Every row comes from one small tree of marks. Brackets hold a mark, then the marks that hang from it, in alphabetical order. Every link used is in the known rows. Which tree was each row made from?
Known rows:
[kuda [zizo kigaf ravud [sulo fezi]]]: [-1.42  2.72 -0.02  0.41  1.52  0.91 -0.16 -0.20 -1.04 -3.11  0.58 -0.03
  5.14 -0.96  0.05  1.01 -1.32  0.23  1.41  1.18  3.24 -0.88 -1.89 -0.07
 -0.12]
[fezi sulo]: [-0.71 -0.24 -0.45 -0.38 -1.32  1.12 -0.90  0.08  0.35 -1.23  0.67 -0.50
 -0.49 -0.15  0.11  0.57 -0.62  0.28 -0.10 -0.22  1.29 -0.59  0.11  0.12
  0.42]
[mogu [kigaf [zizo kuda ravud sulo]]]: [-1.12  2.14 -0.21  0.28  0.22  0.74 -0.94  0.06 -0.32 -1.86  0.99  0.49
  2.43 -2.46  0.87  1.07 -1.59  0.87  1.49 -0.04  1.64 -0.84 -1.44  0.26
 -0.22]
[fezi miduv [sulo [zizo ravud]]]: [-0.83 -0.34 -0.43 -1.11 -1.45  0.59 -1.51 -0.05  0.19 -2.37  1.26  0.13
 -1.04  0.48 -0.11 -0.04 -0.79  0.52  0.72 -0.63  1.17 -0.39  0.65 -0.22
 -0.47]
[ravud [zizo [kigaf mogu] kuda sulo]]: [-1.24  1.73 -0.07  0.34 -0.58 -0.17 -1.33  0.93 -0.75 -3.04  0.98  0.06
  5.17 -4.14  0.76  2.14 -1.55  0.86 -0.48  1.16  2.06 -0.29 -2.05  0.56
  0.33]
[sulo [fezi miduv] [zizo kigaf kuda]]: [-0.89  0.12 -0.39  0.03  0.19  0.06 -0.93  0.55 -0.73 -3.21  1.07  0.84
  2.51 -1.24  0.92  1.34 -1.25  1.01  0.58  0.59  0.13 -0.33 -0.98 -0.43
  0.71]
[zizo kuda ravud]: [-0.56  1.88 -0.52 -0.27  0.46  0.55 -0.95 -0.76 -0.39 -1.44  0.58 -0.10
  1.41 -0.36  0.68  0.62 -1.99  0.27 -0.69  0.19  1.33 -0.57 -0.57 -0.15
 -0.99]
[kigaf mogu [zizo [sulo [fezi miduv]]]]: [-2.01 -0.88 -0.35  0.99 -3.20  0.34 -1.43  1.41 -0.40 -1.27  0.85  0.67
  1.86 -0.63 -0.18  0.75 -0.72  0.66  1.04  0.50  0.06 -0.30 -1.69 -0.65
  1.14]
[ravud zizo]: [-1.14 -0.12 -0.27  0.13 -1.20  0.70 -0.49  0.54  0.33 -0.87  0.59 -0.39
  2.20 -2.33 -0.38 -0.11 -1.23  0.09 -0.79  0.17  2.02 -0.96 -1.13 -0.17
  0.33]
[kigaf [zizo kuda ravud sulo]]: [-1.45  1.49 -0.44  0.34 -0.03  0.27 -1.30  0.00 -0.39 -1.20  0.86  0.07
  1.95 -1.52  0.38  0.88 -1.79  0.65  0.13  0.54  1.68 -0.87 -1.67 -0.23
 -1.13]
[zizo kuda sulo]: [-0.89  0.65 -0.53  0.51  0.05  0.85 -0.81  0.17 -0.38 -1.82  0.51  0.26
  1.47 -1.66  0.32  0.95 -1.70  0.87  0.35  0.54  0.79 -0.56 -0.97 -0.01
  0.03]
[sulo fezi [zizo ravud]]: [-1.47  0.63 -0.26  0.20 -0.15  0.55 -0.27 -0.32 -0.52 -1.67  0.52  0.59
  1.35 -0.82 -0.71  0.38 -1.00  0.13  0.83  0.51  2.05 -0.58 -0.71 -0.39
 -0.65]
[zizo kuda [sulo fezi]]: [-1.12  1.22 -0.44  1.09  0.45  1.23 -0.46  0.21 -0.87 -2.07  0.33  0.32
  2.03 -1.25  0.42  1.53 -1.58  0.87  1.23  1.33  0.71 -0.60 -1.26 -0.14
  0.60]
[sulo fezi zizo]: [-1.65 -1.02 -0.31  0.44 -0.66  0.56 -0.19  0.22 -0.18 -1.30  0.50  0.65
  0.58 -1.67 -0.78  0.42 -0.58  0.39  0.81  0.47  1.35 -0.55 -0.68 -0.39
  0.27]
[ravud [zizo kigaf sulo]]: [-1.01  1.22 -0.12  0.46 -0.22  0.64 -0.31  1.04 -0.25 -2.35  0.72 -0.14
  4.89 -3.41 -0.12  1.01 -1.28  0.60  0.50  0.57  2.60 -0.79 -1.95  0.21
  0.71]
[sulo [fezi miduv] zizo]: [-1.32 -1.49 -0.44  0.26 -1.43  0.61 -0.55  0.66 -0.14 -1.74  0.73  0.87
  0.28 -0.39 -0.49 -0.15 -0.84  0.60  1.01  0.00  0.22 -0.45 -0.38 -0.78
  0.75]
[kigaf [zizo sulo]]: [-1.67 -0.64 -0.39  0.71 -1.46  0.53 -0.81  0.87  0.20 -0.40  0.67  0.26
  1.09 -1.90 -0.54  0.23 -0.89  0.49  0.50  0.08  1.60 -0.85 -1.62 -0.37
  0.11]
[kuda [zizo kigaf]]: [-1.14  0.04 -0.18 -0.33  0.28  0.29 -0.60  0.02  0.01 -1.98  0.84 -0.25
  3.33 -1.71  0.21  0.15 -1.01  0.14 -0.81  0.12  2.59 -0.88 -1.29 -0.10
  0.11]
[kuda [zizo [kigaf mogu] [sulo fezi]]]: [-1.91  0.91  0.07  0.66 -0.42  0.37 -0.67  0.54 -0.93 -3.04  0.65  0.28
  4.78 -2.34 -0.07  1.59 -0.72  0.48  0.54  1.27  2.54 -0.43 -1.98  0.16
  0.75]
[mogu [kigaf zizo]]: [-1.14 -0.62 -0.18  0.18 -1.49  0.68 -0.48  0.61  0.51 -0.60  0.92  0.36
  0.82 -2.35  0.25  0.10 -0.56  0.34  0.44 -0.81  1.17 -0.81 -1.17  0.02
  0.82]

Write each row's tree:
[-1.71  2.07 -0.37  0.88  0.38  0.72 -0.95  0.08 -0.92 -1.53  0.67  0.16
  2.58 -1.04  0.44  1.39 -1.61  0.57  1.02  1.24  1.69 -0.89 -2.06 -0.37
 -0.57]
[kigaf [zizo kuda ravud [sulo fezi]]]
[-0.95  0.08 -0.52  0.96 -1.23  1.45 -0.37  0.86 -0.46 -1.93  0.41  0.53
  1.71  0.77 -0.35  0.27 -1.29  0.75  1.87  0.48  0.04 -0.51 -0.92 -0.59
  1.41]
[zizo [sulo [fezi miduv]]]
[-1.15  2.15 -0.17  0.93 -0.08  0.29 -0.93  0.58 -1.35 -3.15  0.65  0.50
  4.38 -2.09  0.94  2.73 -1.26  0.92  0.59  1.50  0.97  0.04 -1.86  0.26
  0.78]
[zizo [kigaf mogu] kuda [sulo fezi]]
[-1.05  2.29 -0.21 -0.03  1.73 -0.07 -0.66 -0.44 -1.11 -3.06  0.80  0.52
  3.46 -1.76  0.66  1.75 -1.42  0.55  0.51  1.03  2.03 -0.43 -1.28 -0.07
 -0.77]
[sulo fezi [zizo kigaf kuda ravud]]
[-1.48 -0.11 -0.02 -0.34 -0.93 -0.30 -1.13  0.18 -0.09 -2.22  0.93  0.05
  3.34 -2.25  0.25  0.71 -0.76  0.13 -1.57  0.18  2.48 -0.42 -1.31  0.13
  0.02]
[kuda [zizo [kigaf mogu]]]
[-1.28  1.86 -0.05  1.01  0.17  1.10  0.06  1.07 -0.76 -2.62  0.51 -0.05
  5.68 -2.76 -0.13  1.53 -1.10  0.52  1.33  1.30  2.59 -0.81 -2.31  0.08
  1.18]
[ravud [zizo kigaf [sulo fezi]]]
[-1.54  1.32 -0.24  1.07  0.17  1.12 -0.43  0.65 -0.75 -2.25  0.47 -0.10
  3.86 -2.39  0.22  1.46 -1.69  0.74  0.87  1.59  1.72 -1.00 -1.82 -0.03
  0.67]
[ravud [zizo kuda [sulo fezi]]]
[-1.49  0.90 -0.47  0.71 -1.32  0.95 -0.84  0.68 -0.47 -1.30  0.78  0.34
  2.27  0.82 -0.18  0.14 -1.31  0.51  1.85  0.40  0.81 -0.77 -1.60 -0.84
  0.27]
[kigaf [zizo ravud [sulo [fezi miduv]]]]
[-1.29  0.87 -0.34  0.57 -0.16  0.83 -0.83  0.58 -0.24 -1.98  0.67 -0.12
  3.05 -3.23  0.18  0.83 -1.85  0.77 -0.03  0.84  1.86 -0.94 -1.55  0.12
  0.21]
[ravud [zizo kuda sulo]]
[-1.24  1.10 -0.07 -0.52 -0.89 -0.76 -1.12 -0.03 -0.48 -2.47  1.01  0.70
  2.61 -2.22 -0.20  1.13 -0.84  0.28 -0.60  0.01  2.44  0.18 -0.84  0.10
 -0.92]
[sulo [zizo [kigaf mogu] ravud]]
[-1.43  2.08 -0.05  0.94 -0.40  1.37 -0.15  0.32 -0.53 -1.70  0.68  0.50
  2.94 -1.56 -0.10  0.96 -0.90  0.46  2.83  0.26  1.97 -0.88 -1.74  0.02
  0.56]
[mogu [kigaf [zizo ravud [sulo fezi]]]]
[-0.40  3.41 -0.35  0.14  1.47  0.47 -0.75 -0.25 -0.96 -2.85  0.71  0.12
  3.98 -1.36  0.78  1.62 -2.00  0.76  0.58  0.74  1.86 -0.40 -1.50  0.19
 -0.50]
[zizo kigaf kuda ravud sulo]
[-2.07 -0.81 -0.26  0.72 -2.77 -0.05 -1.31  1.02  0.01 -0.69  0.75  0.45
  1.39 -2.41 -0.49  0.75 -0.68  0.47 -0.28  0.27  1.29 -0.29 -1.73 -0.12
  0.11]
[kigaf mogu [zizo sulo]]
[-1.31 -0.26 -0.18  0.69 -1.26  0.96 -0.39  0.84  0.29 -1.13  0.84  0.58
  1.52 -3.05 -0.12  0.47 -0.69  0.76  1.77 -0.45  1.30 -0.87 -1.42  0.12
  1.00]
[mogu [kigaf [zizo sulo]]]
[-0.70  1.82 -0.22 -1.07  1.01 -0.07 -1.50 -0.50 -0.54 -3.33  1.32 -0.11
  1.63 -1.77  0.95  1.82 -1.05  0.72  0.04  0.33  2.36 -0.38 -0.34  0.48
 -1.03]
[fezi [sulo [zizo kigaf kuda ravud]]]
[-0.69  2.37 -0.19 -0.26 -0.84 -0.23 -0.98 -0.13 -0.55 -2.01  0.72  0.14
  3.34 -0.91  0.22  1.25 -1.16  0.02 -0.94  0.09  1.84  0.13 -1.13  0.16
 -0.51]
[zizo [kigaf mogu] ravud]
[-1.93 -0.13 -0.36  0.60 -1.86 -0.26 -1.88  0.76 -0.30 -1.08  0.95  0.44
  1.57 -2.71  0.44  1.40 -1.12  0.81 -0.63  0.57  0.90 -0.35 -1.83  0.00
 -0.15]
[kigaf mogu [zizo kuda sulo]]
[-1.81  1.52 -0.32  0.32 -1.25 -0.34 -1.92  0.25 -0.55 -1.37  0.95  0.33
  2.12 -2.08  0.48  1.45 -1.52  0.57 -0.46  0.65  1.58 -0.34 -1.77 -0.02
 -1.13]
[kigaf mogu [zizo kuda ravud sulo]]
[-1.56  2.04  0.04 -0.15 -0.14 -0.05 -1.11 -0.07 -0.75 -3.07  0.87  0.20
  4.66 -2.02 -0.09  0.93 -1.27  0.29 -0.07  0.58  3.16 -0.34 -1.59  0.25
 -0.72]
[kuda [zizo [kigaf mogu] ravud sulo]]
[-0.99 -0.46 -0.30  0.11 -0.59  0.34 -0.54  0.82 -0.42 -2.58  0.95  0.84
  2.24 -0.81 -0.04  0.55 -0.73  0.71  0.97  0.17  0.54 -0.31 -0.97 -0.56
  1.05]
[sulo [fezi miduv] [zizo kigaf]]
[-1.34  0.40 -0.15  0.15  0.40  0.57 -0.46  0.36 -0.29 -2.51  0.76 -0.01
  3.90 -2.35 -0.13  0.52 -1.13  0.56  0.20  0.47  2.77 -0.91 -1.61  0.02
  0.35]
[kuda [zizo kigaf sulo]]
[-0.19  2.94 -0.38 -0.34  1.38  0.15 -0.85 -0.56 -0.69 -2.35  0.80 -0.07
  3.42 -0.72  1.16  1.30 -1.87  0.39 -0.62  0.31  1.80 -0.42 -1.15  0.06
 -0.77]
[zizo kigaf kuda ravud]
[-0.83  3.36 -0.20  0.13  0.16 -0.15 -1.36 -0.03 -1.16 -3.08  0.82  0.38
  4.25 -1.68  0.91  2.06 -1.77  0.76 -0.07  0.82  1.68  0.16 -1.33  0.42
 -0.59]
[zizo [kigaf mogu] kuda ravud sulo]
[-1.30  0.31 -0.21  0.43  0.10  0.96 -0.48  0.79 -0.64 -3.29  0.82  0.26
  4.15 -0.65  0.24  0.36 -1.17  0.75  1.54  0.74  1.52 -0.84 -1.61 -0.44
  1.37]
[kuda [zizo kigaf [sulo [fezi miduv]]]]
[-0.62  3.91 -0.25  0.71  1.85  0.86 -0.42 -0.24 -1.47 -3.15  0.48  0.21
  4.94 -0.72  0.89  2.22 -1.86  0.70  1.43  1.43  1.83 -0.42 -1.72  0.07
 -0.10]
[zizo kigaf kuda ravud [sulo fezi]]
[-0.64  2.91 -0.26 -0.39  0.03 -0.45 -1.49 -0.38 -0.82 -2.58  0.88  0.13
  3.55 -1.06  1.21  1.94 -1.63  0.32 -1.29  0.55  1.55  0.12 -1.17  0.28
 -0.80]
[zizo [kigaf mogu] kuda ravud]
[-0.76  2.21 -0.32  0.94  1.21  0.89 -0.32  0.44 -1.20 -2.96  0.47  0.29
  4.17 -1.55  0.84  2.16 -1.50  0.97  1.16  1.39  1.05 -0.41 -1.83  0.07
  0.83]
[zizo kigaf kuda [sulo fezi]]
[-1.32 -0.64 -0.18  0.10 -1.91 -0.33 -1.08  1.02 -0.59 -2.80  1.06  1.10
  2.59 -1.38  0.06  1.22 -0.48  0.66  0.47  0.28  0.44  0.17 -0.89 -0.32
  0.92]
[sulo [fezi miduv] [zizo [kigaf mogu]]]
[-1.04  0.77 -0.35 -0.94  0.11  0.32 -1.54 -0.68 -0.18 -2.47  1.14 -0.06
 -0.49 -1.35  0.46  1.16 -1.12  0.65  0.12  0.13  1.92 -0.54  0.28  0.25
 -1.21]
[fezi [sulo [zizo kuda ravud]]]
[-1.20  0.39 -0.23  0.60 -0.44  0.81 -0.84  0.62 -0.09 -1.67  0.95  0.54
  1.68 -3.33  0.82  1.20 -1.19  1.08  1.33 -0.09  0.87 -0.88 -1.53  0.33
  0.63]
[mogu [kigaf [zizo kuda sulo]]]
[-1.62  0.84 -0.19  1.11 -0.70  1.38 -0.01  0.92 -0.44 -1.69  0.34 -0.01
  3.71 -2.42 -0.69  0.88 -1.22  0.43  1.25  1.19  2.20 -0.96 -1.79 -0.14
  1.04]
[ravud [zizo [sulo fezi]]]
[-1.75 -0.72 -0.36  0.13 -2.10 -0.57 -1.96  0.42 -0.03 -0.56  1.00  0.18
  1.00 -2.17  0.74  1.07 -1.05  0.42 -1.89  0.28  0.71 -0.37 -1.47 -0.10
 -0.37]
[kigaf mogu [zizo kuda]]
[-0.50  1.81 -0.47  0.77  0.40  0.94 -0.72  0.75 -1.03 -3.34  0.78  0.43
  3.89 -0.35  1.08  1.71 -1.72  1.19  1.62  0.99 -0.05 -0.36 -1.52 -0.28
  1.40]
[zizo kigaf kuda [sulo [fezi miduv]]]
[-0.74  2.32 -0.55  0.49  0.22  1.30 -0.90  0.03 -1.07 -2.68  0.61  0.35
  2.50  0.88  0.67  0.80 -2.15  0.83  1.71  0.82  0.21 -0.46 -0.88 -0.50
  0.16]
[zizo kuda ravud [sulo [fezi miduv]]]
[-0.99  0.03 -0.26  0.07 -0.65  0.42 -0.95  0.34  0.19 -1.10  1.05  0.32
  1.13 -2.67  1.09  0.84 -1.09  0.70  0.14 -0.39  0.83 -0.84 -1.16  0.10
  0.55]
[mogu [kigaf [zizo kuda]]]
[-1.10  3.29 -0.10  0.74 -0.25  0.53 -0.53  0.24 -1.34 -2.87  0.43  0.43
  4.88 -0.97  0.00  2.01 -1.15  0.36  1.28  1.15  1.91  0.16 -1.74  0.15
  0.12]
[zizo [kigaf mogu] ravud [sulo fezi]]
